Each row comes from the steps of one walk. Every step used is in the known rows, and no mark comes twice. Write the walk behind each row, first mark first.
Known rows:
Q > Y > M: [-0.54 -0.18  0.14  0.15 -1.20  0.71 -1.57 -2.06 -1.53 -0.35  2.54 -1.73
  2.38  1.70  0.05  1.79 -6.76  1.08 -1.78 -0.36  1.53 -0.20  0.23]
R > Y: [-1.02  2.12 -1.18 -0.63  0.00  0.96 -2.56 -0.05  0.48 -2.35 -0.18 -0.54
 -0.31 -0.42 -0.20  0.71  1.95 -0.87 -0.27 -0.87 -0.26  2.13  1.06]
R > Y > A > F: [ 0.34  1.70  0.52  1.89  5.36 -0.16  1.53  2.38  0.30 -4.93 -0.43 -1.02
  0.48  0.63 -1.93 -0.07  3.35 -2.23 -0.50  0.19 -1.87  1.60  0.55]
F > A: [ 1.68  1.55 -2.01 -1.71 -0.75  1.69 -1.47  0.20  0.69  0.36 -0.76 -0.03
 -0.82 -1.23  1.05 -1.26 -0.36  0.30 -0.20  1.04 -0.67  0.48 -1.62]
A > F: [ 1.01  0.44  1.20 -1.50  1.00 -0.56  0.29  2.65 -2.18  0.27 -2.12 -0.04
 -0.63  0.37 -1.27  0.49  0.05  0.06 -0.08 -0.15  0.44 -0.33  0.30]
K > Y > M: [ 0.39  1.09 -0.31  0.07  0.66  0.75 -2.64 -2.66 -1.04  2.38  1.20 -1.18
  2.72 -1.23  0.77  1.41 -4.80  0.46  0.42 -0.14  0.75  0.67  1.63]
K > P > A > F: [ 0.73 -1.62  0.75 -1.78 -0.47 -1.37  1.31  2.70 -2.66 -2.62 -0.37  0.64
 -5.38 -0.71 -0.23 -2.19 -0.06  0.70 -0.54  0.28  1.19 -0.91 -0.84]
A > F > Q > Y > R: [-1.84 -1.97  2.06  1.35 -1.24  0.07  3.42  0.50 -0.69  0.67 -1.88 -0.53
  2.09  2.66 -2.33  0.83  1.72 -0.26 -0.13  1.17  0.33 -1.14 -2.22]
F > Q > Y > A: [ 0.24  0.41 -0.44  3.57  0.11  0.96  0.06 -2.10  0.79 -0.71 -1.07 -0.57
  2.60  0.31  1.01  0.79 -2.13 -0.20  0.14  1.18 -2.14 -0.60 -0.75]
K > Y: [ 0.47  1.08 -0.98 -0.16  0.43  0.60 -3.34 -1.80 -1.32  3.11 -0.46  0.28
  1.28 -2.18  1.55  1.40 -1.74  0.73  0.60  0.77 -0.16  0.41 -0.23]
P > A > F > Q: [ 1.70 -0.52 -0.07  0.00 -3.20  0.15  2.19  3.37  0.53 -0.15 -4.40  1.74
 -2.87 -1.11 -1.83 -1.30  1.43  0.15  2.00 -0.30  0.35 -0.65 -1.40]
M > N: [ 0.67  0.19 -1.19 -0.29 -1.98 -0.31 -3.91  0.59 -1.27  3.56 -0.71 -0.72
 -1.00  0.91  1.11 -0.10 -0.29  0.83  1.22  1.15  0.84 -0.01  2.35]
P > R > Y > M > N: [-0.90 -0.37 -2.21  0.31 -0.40 -0.09 -2.21  0.62  1.05  1.05  2.51 -0.51
 -0.44  2.34 -0.02  0.59  0.22  1.14  1.05 -1.22  2.20  1.76  3.71]
K > P > R > Y > M: [-1.99 -0.15 -0.59 -1.83  1.74  0.05 -0.01 -1.48  0.01 -3.71  3.54 -0.67
 -1.86  0.46  0.81  0.43 -0.68  0.96 -0.83 -2.07  0.96  1.50  3.31]
R > P: [ 0.65  2.13  0.69 -2.94 -1.11 -0.10 -2.17  0.25  1.18  2.39 -0.62  0.86
  1.66  0.16 -0.03 -0.23  0.35 -1.41 -0.38 -1.67 -0.68  1.30  1.32]
K > P: [-0.50  0.56  0.34 -2.20 -0.13 -0.21 -1.78 -1.38 -2.25 -1.02  0.51 -0.95
 -2.34 -1.11  2.16 -0.39 -1.20  0.66 -0.69  0.37 -0.12 -0.49  1.97]
P > K: [-0.04  2.51 -1.45 -0.55 -0.23  0.76 -2.72  0.95  0.03  1.36 -0.13  0.81
 -1.77 -1.60  0.86 -0.02 -0.11 -1.16  0.09  2.55  2.59 -0.60  0.35]
R > P > A: [ 1.48  1.69 -0.89 -1.63 -3.64 -0.05 -2.29  1.60  1.73  1.45 -0.02  1.78
 -0.87 -0.52 -0.34 -2.16  0.76 -1.01 -0.37 -1.64  0.81  1.08 -0.45]
K > Y > M > N: [ 0.28 -0.45 -0.39  0.52 -0.40 -0.19 -3.63 -2.14 -1.11  5.11  1.26 -1.31
  1.99 -0.02  1.39  0.85 -4.04  1.17  1.59  1.07  0.99  0.18  3.13]
A > F > Q > Y > K > P: [-0.60 -3.26  3.47 -2.17 -0.17 -0.87  5.19 -1.37 -0.06 -1.92 -2.43 -0.72
  0.25 -0.47 -0.34  1.45 -1.26  0.76  0.23 -1.35 -3.14 -2.24 -0.55]
K > Y > R > P > A: [-0.42  0.89 -0.82  0.66 -2.43 -0.03 -1.87 -0.91  1.81  3.99  1.71  1.25
  1.98 -0.02 -0.42 -2.29  3.15 -1.40 -0.23  0.15  0.70  1.12 -2.01]
R > P > A > F > Q: [ 1.81 -0.04  1.56 -2.04 -3.32 -0.52  2.93  3.57  2.74  1.76 -4.16  3.08
 -0.92 -0.45 -2.55 -1.95  2.51 -1.59  1.49 -1.95 -0.71  0.39 -1.09]
K > P > R > Y > M > N: [-1.94 -1.67 -1.02 -1.37  0.74 -0.81 -1.05 -0.80 -0.02 -0.89  3.60 -0.85
 -2.58  1.60  1.37 -0.24  0.07  1.63  0.53 -0.98  1.48  1.26  4.52]
Q > Y: [-0.55 -0.19 -0.46  0.06 -1.57  0.66 -2.40 -1.04 -2.01  0.53  0.97 -0.33
  0.87  0.81  0.85  1.86 -3.78  1.23 -1.42  0.20  1.00 -0.35 -1.53]

Which walk is each row?
[ 1.03 -0.63  1.24  2.84  3.86 -0.35  1.46  1.35 -2.19 -2.12  0.62 -0.81
  1.71  1.96 -0.78  0.98 -2.27 -0.10 -1.58  1.20 -0.74 -0.86 -1.79]
Q > Y > A > F
[-0.21 -1.80  1.89 -0.26 -1.07  0.14  2.89  0.72 -0.86  0.74 -3.18  1.06
  0.91  0.67 -1.49  2.14 -1.87  0.70  0.31 -0.15 -0.46 -1.09 -2.00]
A > F > Q > Y
[-1.90  1.81 -1.41  1.68  0.95  0.78 -2.16 -1.57  0.31  3.60  1.68  0.36
  0.89 -1.45  0.89 -0.08  2.76 -1.59  0.04  4.37  2.83 -0.39 -1.11]
P > K > Y > R
[ 1.97 -0.33 -0.57 -0.14 -1.40 -0.31  0.03  4.04 -1.47 -0.59 -1.51  0.86
 -2.88 -0.42 -1.67 -1.34  0.39  0.20  0.01 -0.08  1.93 -0.43 -1.56]
P > A > F
[-0.01  2.99 -1.47  2.66  3.15  0.78 -1.80 -0.42  1.23 -4.48  0.91 -1.58
  0.95 -0.17 -0.04 -0.20  2.52 -2.07 -0.52  0.22 -1.91  2.07  1.42]
R > Y > A
[-1.14  1.19 -0.66  1.65  0.17  0.60 -2.89 -2.18 -1.03  3.16  1.00 -1.20
  2.52 -0.19  0.59  0.34  1.82 -0.26  0.16  1.73  0.66  0.31 -0.11]
K > Y > R
[-0.73  1.21 -2.48 -0.44  0.53  0.83 -1.89  0.71  0.66 -0.94  0.72  1.23
 -1.13  0.08  0.14  1.32  2.58  0.95  0.20 -1.64  1.11  1.94  0.74]
P > R > Y
[-1.14  1.55  1.00 -0.51  0.26 -0.02 -1.73 -2.28  1.36  4.94  1.21  0.30
  4.40  0.37 -0.03 -0.32  2.93 -1.94 -0.36  0.08 -0.48  1.24  0.01]
K > Y > R > P
[-0.39 -2.51 -0.12 -0.27 -4.64  0.13  1.61 -2.76  1.56 -2.32 -0.64 -0.29
 -1.69 -1.65  1.47 -0.57 -1.82  1.41  0.35 -1.07 -1.73 -1.84 -1.89]
F > Q > Y > K > P > A
[-0.74 -0.47 -0.07  0.31 -3.18  1.19 -0.71 -1.92 -0.03  1.43 -2.10  0.34
  1.29 -0.01  0.59  1.92 -2.80  1.07  0.40  0.18 -0.35 -0.56 -1.06]
F > Q > Y
[ 0.39  0.05  1.38 -0.87 -1.60 -1.06  1.62  3.78  1.02  0.87  0.16  0.75
  0.04  2.37 -3.27 -3.13  5.10 -2.34 -0.73 -0.67  1.50  0.58 -1.56]
Y > R > P > A > F
[ 1.81  0.72  0.83  2.51  5.83 -0.49  0.67  0.71 -1.64  0.83 -0.73 -0.25
  2.15 -0.98 -0.08  0.65 -0.31 -0.56  0.40  1.49 -1.85 -0.04 -0.17]
K > Y > A > F
[ 1.44 -1.54  1.08 -2.24 -0.38 -1.35  2.68  1.77 -0.67 -3.38 -0.68 -0.88
 -3.62 -1.32 -0.50 -2.14  0.96  0.43 -0.14 -1.39 -0.79 -1.60 -0.30]
Y > K > P > A > F
[ 1.06 -0.37 -1.13 -1.54 -2.43 -0.32 -0.86 -0.89  0.33 -2.91  0.48 -1.34
 -3.07 -2.06  1.49 -2.23  0.15  0.62 -0.15 -1.21 -0.77 -1.07  0.37]
Y > K > P > A
[ 0.94  3.27 -0.20  1.15  4.33  0.23 -1.40 -1.16  2.94  3.58  1.33  2.16
  2.72 -2.37  1.44 -0.61  0.95 -3.28  0.09  2.61 -0.80  0.74 -0.22]
R > P > K > Y > A
[ 1.68  0.47  1.26  2.75  4.02  0.03  2.55 -0.02  0.40  1.39 -3.71  0.60
  2.40 -1.79 -0.38  0.47  0.71 -0.76  2.38  1.45 -3.21 -0.36 -0.04]
K > Y > A > F > Q
[-0.36 -3.30  2.31  0.11 -1.96 -0.72  2.58  0.60 -0.59  2.77 -1.51 -0.76
  1.59  2.73 -1.57  1.50 -4.31  0.96  1.31  0.41  0.54 -0.98  1.21]
A > F > Q > Y > M > N
[-0.43 -0.41 -0.99 -1.77  0.54 -0.40 -1.20 -0.41 -2.03  0.33  1.20  0.78
 -3.09 -0.41  2.51 -0.16 -0.39  2.38 -0.21 -0.66  1.18 -0.58  1.69]
K > P > R
[ 0.05  2.19 -2.92  2.80  3.77  0.66 -1.13  0.45  1.46 -2.82  1.62 -0.04
  0.19  0.58  0.63  0.05  3.16 -0.15 -0.06 -0.62 -0.52  2.01  1.03]
P > R > Y > A
[ 1.23  1.54  0.22  2.74  6.61 -0.10  1.12  1.37 -0.29  1.28 -0.06  1.20
  0.52 -2.26  0.28  0.23  0.38 -1.98  0.55  3.91  0.37 -0.76 -1.24]
P > K > Y > A > F
[-0.21 -1.69  2.86 -0.31 -0.96  0.23  3.46  0.04 -0.55  0.01 -1.58 -0.43
  2.33  1.56 -1.97  2.04 -4.70  0.45  0.25 -0.63  0.20 -0.89 -0.14]
A > F > Q > Y > M
[ 0.11 -0.41  1.44  0.13 -0.21 -1.01  1.44  1.78  0.88  3.41  0.46  1.69
  1.65  0.59 -2.34 -2.05  4.16 -1.82 -0.37 -0.04  0.89  0.80 -2.74]
K > Y > R > P > A > F
[ 2.11  1.35  0.80  1.79  4.45 -0.46  0.94  2.63 -1.39 -1.68 -1.03 -1.17
  0.51  0.74 -1.15 -0.56  0.56 -1.17 -0.32  0.87 -1.17 -0.30  0.74]
Y > A > F
[ 0.38 -3.42  1.39 -1.26 -1.16 -1.23  3.12  0.72 -1.28 -3.72  0.98 -0.39
 -2.62 -0.13 -0.11 -0.39 -1.95  1.52 -1.68 -1.17 -0.21 -2.29 -2.88]
Q > Y > K > P > A > F
[-1.00  0.63 -1.72  1.50  4.71 -0.23 -0.25 -0.94  0.49 -4.77  3.07 -0.22
 -2.27 -0.09  1.90 -0.80  2.83  0.33 -0.65 -0.32 -1.27  1.26  1.85]
K > P > R > Y > A
[-1.66  2.80  0.31 -1.23 -0.54  0.19 -1.12  0.47  2.77  3.07  1.58  0.59
  1.20  0.71 -0.87 -1.73  4.65 -3.69 -0.89  2.19  2.14  0.49  0.21]
Y > R > P > K
[ 0.42  0.62 -0.91  3.47  1.84  0.55 -1.91 -1.32 -1.21 -1.19  1.81 -1.40
  2.17  1.22  1.22  0.73 -3.31  0.09 -1.71  1.23 -0.69 -0.40 -1.11]
Q > Y > A
[ 0.29 -0.39 -0.62 -2.50  0.49 -0.57 -0.12 -1.40 -0.08 -0.32  0.93 -0.73
 -1.51 -0.96  2.45 -0.18  0.39  1.96  0.31 -2.23 -0.89 -1.20  2.02]
Y > K > P > R
[-0.56 -3.75  1.45 -0.58 -2.68 -0.61  3.79  0.72 -1.40 -2.05 -1.63  1.66
 -3.88 -0.43 -0.39 -0.53 -1.78  1.52 -0.20  0.34  0.24 -1.64 -3.15]
K > P > A > F > Q > Y
[-1.05  0.44 -0.67 -0.14 -0.92  0.15 -2.71 -0.34  0.73 -0.53  1.66 -2.14
  0.31  1.58 -0.52  0.25 -0.28 -0.57  0.49 -0.11  0.74  2.08  4.06]
R > Y > M > N
[-1.01 -2.43  0.51  2.57 -3.87  0.11  3.39  1.68  0.01 -0.24 -1.30  0.45
 -0.22  2.04 -2.65 -1.02  1.89  0.16 -0.33  1.23  1.65 -1.32 -4.32]
P > A > F > Q > Y > R
[-1.21 -1.87  1.44 -1.51 -2.29  0.18  1.65 -4.10  0.96 -1.36 -1.17 -1.17
  0.70 -1.17  1.83  1.17 -2.11  1.17  0.25 -1.13 -3.08 -1.79  0.12]
F > Q > Y > K > P
[-0.04  1.26 -2.23 -0.91  0.65  0.60 -0.76 -0.15  2.65 -1.68  0.54 -0.34
  0.59 -0.33 -0.07  1.08  3.43  0.77  0.68 -3.36 -1.03  1.35  1.07]
P > R > Y > K
[-1.88 -0.17 -1.29 -1.60  1.38 -0.23 -0.71 -0.64 -0.36 -2.78  1.97  0.88
 -3.45 -0.41  1.54  0.30  2.58  1.26 -0.57 -1.34  0.45  1.33  1.44]
K > P > R > Y
[ 0.47 -2.46  1.17  1.03 -3.38  0.30  3.28  1.38  0.07 -1.05 -1.12  0.36
  0.06  1.18 -2.33  0.20 -4.51  0.71  0.21 -0.67  1.63 -0.99 -2.16]
P > A > F > Q > Y > M
[-1.06 -2.48  0.11 -1.34 -1.91 -0.08  2.46 -3.33  1.13  0.06 -0.21  0.36
  0.12 -0.45  2.16  1.66 -1.43  2.81  0.77 -2.04 -1.87 -1.92 -0.20]
F > Q > Y > K > P > R
